What can hang from each mark:
volu: bapepe sipa tuko
zazo: volu
rogud: nizuda
nizuda: bapepe sipa tuko
tuko: nizuda
kevil: bapepe
sipa: gosub
lodun: volu
gosub: zazo

Every row comes from one small tree of marks. The marks that hang from a mark follow it in brackets, in alphabetical order. Every link used is in the known rows. Which tree was each row made from?
Known rows:
volu[bapepe tuko]: [  8.6   4.2  -5.7 -19.6  18.3  21.1 -14.5   1.0  29.2 -11.3 -27.6  13.5
  12.6  25.3   2.3 -27.6 -15.9 -23.0   0.2  20.5]
gosub[zazo[volu[sipa]]]: [  9.7  -1.1  29.7  22.1  30.9  28.4   8.6  37.9   7.7  -4.8   8.0 -35.5
  34.3  26.8 -11.5 -26.2   9.4 -22.1  -1.5  -5.8]
kevil[bapepe]: [ -1.1   0.1  -3.6 -31.8  -3.2  21.5 -13.5  21.4  14.2  -7.0  13.8 -25.5
 -35.5  22.6   1.4  -9.6  -5.8  -8.7  11.7  -2.8]
zazo[volu[sipa]]: [  7.1  12.7  30.6  -5.8  22.7  19.2  11.5  47.9  -0.5  -4.9   7.3  -9.2
  25.5  25.2 -11.4   0.6  11.6 -10.8  -4.6  -0.8]
rogud[nizuda[bapepe sipa[gosub] tuko]]: [  3.9 -12.3 -19.5 -27.7 -33.8 -30.8  24.7   3.5   6.9 -10.6  -4.6  12.7
 -43.2  10.0   3.0  36.3   3.3  11.4  10.7 -52.2]
rogud[nizuda[bapepe]]: [ 27.3  -3.2  -4.8 -11.4  -6.6  -3.6   0.8  16.2  -4.4  -6.0  -3.4  -0.7
  11.2   8.0 -13.8   6.3  30.9   1.6  22.3  -8.3]
nizuda[sipa[gosub] tuko]: [-12.8  -5.1 -15.1 -49.7 -23.3 -13.4  17.3  13.0  28.3 -13.0  -2.2  10.9
 -54.8  30.9  10.0  22.4 -21.0  -6.5   1.0 -42.0]
volu[sipa[gosub[zazo]]]: [  8.1 -14.7   3.3 -54.4   7.4   4.6  10.6  41.2   7.7   1.6  11.0 -41.8
  25.6  23.2  -1.4 -23.4 -15.8 -25.7   9.7 -14.8]
gosub[zazo[volu[tuko]]]: [ 11.2  -0.1  23.7  30.0  40.3  43.6  -1.8  15.8   7.1  -3.5 -10.6 -19.8
  25.3  29.0  -9.5 -29.6 -13.1 -24.4  -2.1   4.8]
zazo[volu[bapepe sipa tuko[nizuda]]]: [-18.1  22.0  24.2   4.5  26.3  22.5  13.4   6.3  19.7  -6.4 -17.2  19.5
  23.8   9.9   0.8  13.2 -10.5 -10.3 -18.9   4.9]
rogud[nizuda[sipa tuko]]: [-10.6  -7.7 -20.5  25.0 -17.4  -3.7  17.1 -18.1  24.6 -18.1  -9.9   9.1
 -64.8   9.2  11.0  26.3  -0.9   0.1   7.2 -44.6]
lodun[volu[bapepe sipa[gosub] tuko]]: [  2.7   2.5 -22.4 -70.8   9.4  17.8   2.2  29.9  19.1   2.0 -15.6  -1.4
  55.1  18.1   7.6 -27.6 -34.1 -21.3   5.1  11.3]
volu[bapepe tuko[nizuda]]: [-15.3  12.3  -8.4 -24.7   6.4  17.8  -3.8 -17.0  36.2 -10.1 -25.8  27.1
  -1.3  13.8   5.6   4.3 -15.5 -16.2  -2.1   7.2]
sipa[gosub[zazo]]: [  9.6 -18.6  -8.2 -52.8  -6.2   5.6  -4.5  25.3  22.8  -1.0   3.0 -31.5
   7.9  31.6  -8.7 -30.2 -18.9 -24.0  13.7 -16.0]
volu[sipa tuko]: [  4.1  10.6  14.0 -27.0  40.2  27.0  11.6  34.9 -13.5  -1.8  -2.8  -4.9
  29.4  14.0   9.4   2.8 -11.8 -21.9   4.4  16.0]
rogud[nizuda[bapepe tuko]]: [ 17.1  -2.1  -7.7  10.1 -12.0  -1.6   7.8   1.4  -5.0  -9.9  -1.0   9.3
 -12.5  11.6  -1.5  15.3  38.3   3.6  17.0 -31.7]
gosub[zazo[volu]]: [ 12.3  -4.4  18.8  22.5  17.6  29.3  -5.6  20.9  22.0  -8.3   0.0 -25.6
  15.8  35.4 -19.3 -33.3   6.8 -20.2   1.9  -6.6]
gosub[zazo[volu[bapepe tuko[nizuda]]]]: [-11.8   5.1  12.6  32.5  20.0  32.1  -3.5 -18.4  41.5  -9.2 -24.3   3.2
  13.6  20.9  -7.0 -21.1 -15.8 -20.1 -12.3  -1.3]
tuko[nizuda]: [-13.2  12.3  -6.2 -39.4  -7.5  10.9   3.3   7.3  23.5  -6.9   1.0  11.8
 -12.2  18.1  -4.2  26.5   7.7  -9.8   9.6  -9.9]
nizuda[bapepe sipa[gosub] tuko]: [  5.7  -1.1  -9.7 -56.4 -21.8 -21.7  19.6  25.2  14.2 -13.2   0.2  16.0
 -32.7  31.0   3.0  28.9   7.8   0.4   5.6 -35.2]
zazo[volu[bapepe sipa[gosub] tuko]]: [  2.1   3.6  21.2 -34.8  19.9   7.4   8.9  31.6  10.1  -0.5 -16.2   4.1
  37.4  22.5  -4.3 -16.6 -34.6 -13.9 -17.5   4.1]

Write each row's tree:
[-10.8  10.6  -6.2 -77.2  -4.2 -12.1  26.2  16.7   6.6  -3.5 -10.5  27.5
 -13.3   9.4   3.0  56.5 -19.5   2.7   4.0 -13.0]
volu[tuko[nizuda[bapepe sipa[gosub]]]]
[  6.0  -6.8 -15.8 -51.2  25.8  34.5  10.7  37.9  -1.2   8.9   1.2 -39.1
  62.0  16.9   7.3 -30.5 -34.5 -29.3  15.4   0.7]
lodun[volu[sipa[gosub[zazo]] tuko]]
[-21.1   7.1  12.3  31.5  25.6  28.8  19.8  -8.6  29.7 -10.9 -14.1  -0.2
 -19.6  15.3  -1.0  19.2 -23.8 -12.1  -9.1 -14.7]
gosub[zazo[volu[tuko[nizuda[sipa]]]]]
[-15.7  17.3  14.0   5.0  12.4  24.1  -0.5 -10.7  34.4  -8.9 -25.7  29.5
   6.6  18.8  -6.6   6.2 -10.7  -8.6 -14.8   3.3]
zazo[volu[bapepe tuko[nizuda]]]
[  8.1   7.8 -28.2 -26.0  13.4  37.0 -17.6   3.8  36.0  -7.4 -26.8  11.0
  39.1  25.3   1.8 -36.3 -13.6 -22.7  10.5  25.3]
lodun[volu[bapepe tuko]]
[  2.6  -0.9   1.0 -64.4  14.1   1.5   5.4  26.1  12.5  -2.1 -16.4   0.7
  31.4  17.4   7.8 -18.2 -37.2 -21.3  -4.9   7.7]
volu[bapepe sipa[gosub] tuko]
[ -3.8  -6.1 -10.9 -59.2 -19.8 -16.9  19.9  14.5  31.0  -8.7   0.4  -6.5
 -16.3  16.9  -5.8  26.9  -0.2  -5.1  11.4 -29.3]
tuko[nizuda[bapepe sipa[gosub[zazo]]]]
[  5.4  -1.4 -26.9 -78.6 -14.6   3.5  -2.0  35.3  34.2  -1.9  -5.7  -8.8
  45.9  25.2  -1.9 -28.7 -13.7 -17.6   9.3  -0.4]
lodun[volu[bapepe sipa[gosub]]]
[-28.3   2.7 -20.8 -63.2 -14.7 -10.7  12.8 -13.8  49.1 -10.6 -29.0  29.1
 -34.0  12.7  10.2  26.8 -48.9  -7.4  -8.5 -13.1]
volu[bapepe tuko[nizuda[sipa[gosub]]]]
[  7.5 -13.4   0.5 -37.6  21.7   9.9   2.2  18.2  20.5  -2.1 -15.6 -26.2
  38.9  19.1   8.3 -43.2 -37.8 -32.8  -1.7   3.3]
volu[bapepe sipa[gosub[zazo]] tuko]
[  5.2 -10.6   7.4 -44.6  30.5  18.4  14.2  36.2  -7.9   4.8   0.8 -35.3
  36.4  16.9   8.6 -21.0 -37.1 -29.8   6.0  -3.8]
volu[sipa[gosub[zazo]] tuko]
[  9.9 -13.8 -10.3 -29.9 -13.3 -12.9  17.2  16.4  22.0 -13.6   0.9 -10.8
 -23.4  31.8   3.5   1.6   5.4 -10.1   8.6 -40.7]
nizuda[bapepe sipa[gosub[zazo]] tuko]
[  8.3   8.7  -2.4 -12.3  -4.4  -3.3  14.7  15.1  16.8 -21.1  -3.5  19.2
 -31.9  29.8   5.2  24.9  33.4  -2.4   7.0 -22.0]
nizuda[bapepe sipa tuko]
[  8.5  -2.9 -13.2  16.6 -15.6 -13.0  18.8  -5.8  10.7 -17.8  -7.8  14.8
 -41.5   8.8   4.4  31.5  28.1   7.5  12.4 -38.1]
rogud[nizuda[bapepe sipa tuko]]
[  9.0 -13.0  13.0 -21.7  -0.3  11.6   0.0  30.8  21.3   0.1   3.3 -29.4
  15.6  36.3 -21.1 -29.7 -15.9 -16.5   0.6 -19.9]
sipa[gosub[zazo[volu]]]
[  8.5 -17.5  -4.8 -46.4  -1.2  -3.8  -1.2  24.2  37.1  -6.2  -5.1 -33.2
  29.2  26.0   0.0 -47.4 -19.7 -28.6   2.6  -8.9]
volu[bapepe sipa[gosub[zazo]]]
[-23.5  15.9 -38.4 -25.1  -1.9  23.0   3.7 -20.6  58.4 -14.9 -31.8  29.7
  -7.9  12.3  10.9  13.5 -24.3 -11.0   3.1   4.6]
lodun[volu[bapepe tuko[nizuda[sipa]]]]
[  8.5   3.5  33.9  29.9  54.0  43.2  12.4  30.9  -7.6  -1.8  -2.6 -29.3
  44.2  20.1  -2.1 -24.7 -12.5 -25.5  -5.5   6.6]
gosub[zazo[volu[sipa tuko]]]
[  5.7   7.8   6.8 -20.5  32.6  20.2   0.1  16.8  14.9  -9.1 -19.5   3.2
  30.0  17.0  10.0 -20.8 -11.6 -24.5  -3.2  22.6]
volu[bapepe sipa tuko]
[ -9.2   6.2 -11.2 -86.4 -28.3 -27.3  22.6  22.5  21.2  -7.5  -0.3  19.8
 -23.0  16.1  -5.8  52.8   1.4   5.8   8.0 -25.2]
tuko[nizuda[bapepe sipa[gosub]]]
[ 17.2  -3.9 -10.5  -5.0 -10.3 -13.7  11.2   8.5  12.9 -14.5 -10.8   5.8
 -20.3   5.8  -7.6  23.7  21.1   6.3  18.2 -15.6]
rogud[nizuda[bapepe sipa]]
[ 13.8  -7.0  10.1  29.3   8.8  22.0 -17.0   4.8  51.5 -14.9 -16.0 -17.5
  17.8  37.4 -18.3 -57.5   4.8 -22.5  -5.0  -0.8]
gosub[zazo[volu[bapepe]]]
[ 12.3  -3.6  14.8  37.9  32.1  35.9 -13.3  -2.3  35.4 -10.9 -26.3 -11.0
  28.6  31.3  -9.6 -54.0 -15.3 -26.4  -9.3  11.2]
gosub[zazo[volu[bapepe tuko]]]
[  3.1  24.1 -17.8 -46.2  11.1  32.5   7.4  17.7  -1.6   0.4  -6.5  21.3
  43.3  11.6  -2.1  26.1  18.2  -6.0  20.4  11.3]
lodun[volu[tuko[nizuda[bapepe]]]]
[ 14.1 -13.0 -18.3 -50.2 -27.2 -32.8  16.2  19.1   9.2  -6.6  -7.6   3.2
 -20.2   6.1  -9.9  30.0  -4.6   9.4  15.9 -28.1]
rogud[nizuda[bapepe sipa[gosub]]]
[ -7.2  19.7  -1.3 -33.6  13.4   5.5  20.8   6.9   8.8 -11.6 -13.8  29.4
 -13.5   9.1   4.6  52.9   3.1  -1.5   5.4   0.8]
volu[tuko[nizuda[bapepe sipa]]]
[  9.6   0.2  25.9  37.0  45.6  34.3   1.1  14.6  20.7  -9.4 -18.8 -20.5
  45.3  23.6  -1.9 -47.0 -13.9 -27.9 -13.1  12.6]
gosub[zazo[volu[bapepe sipa tuko]]]
[  4.2  -0.7  16.9 -44.2  -3.5  -5.9   4.6  38.8  25.8  -4.7  -6.2  -2.7
  28.7  29.2 -12.9 -18.8 -13.6  -9.8 -13.5  -7.8]
zazo[volu[bapepe sipa[gosub]]]
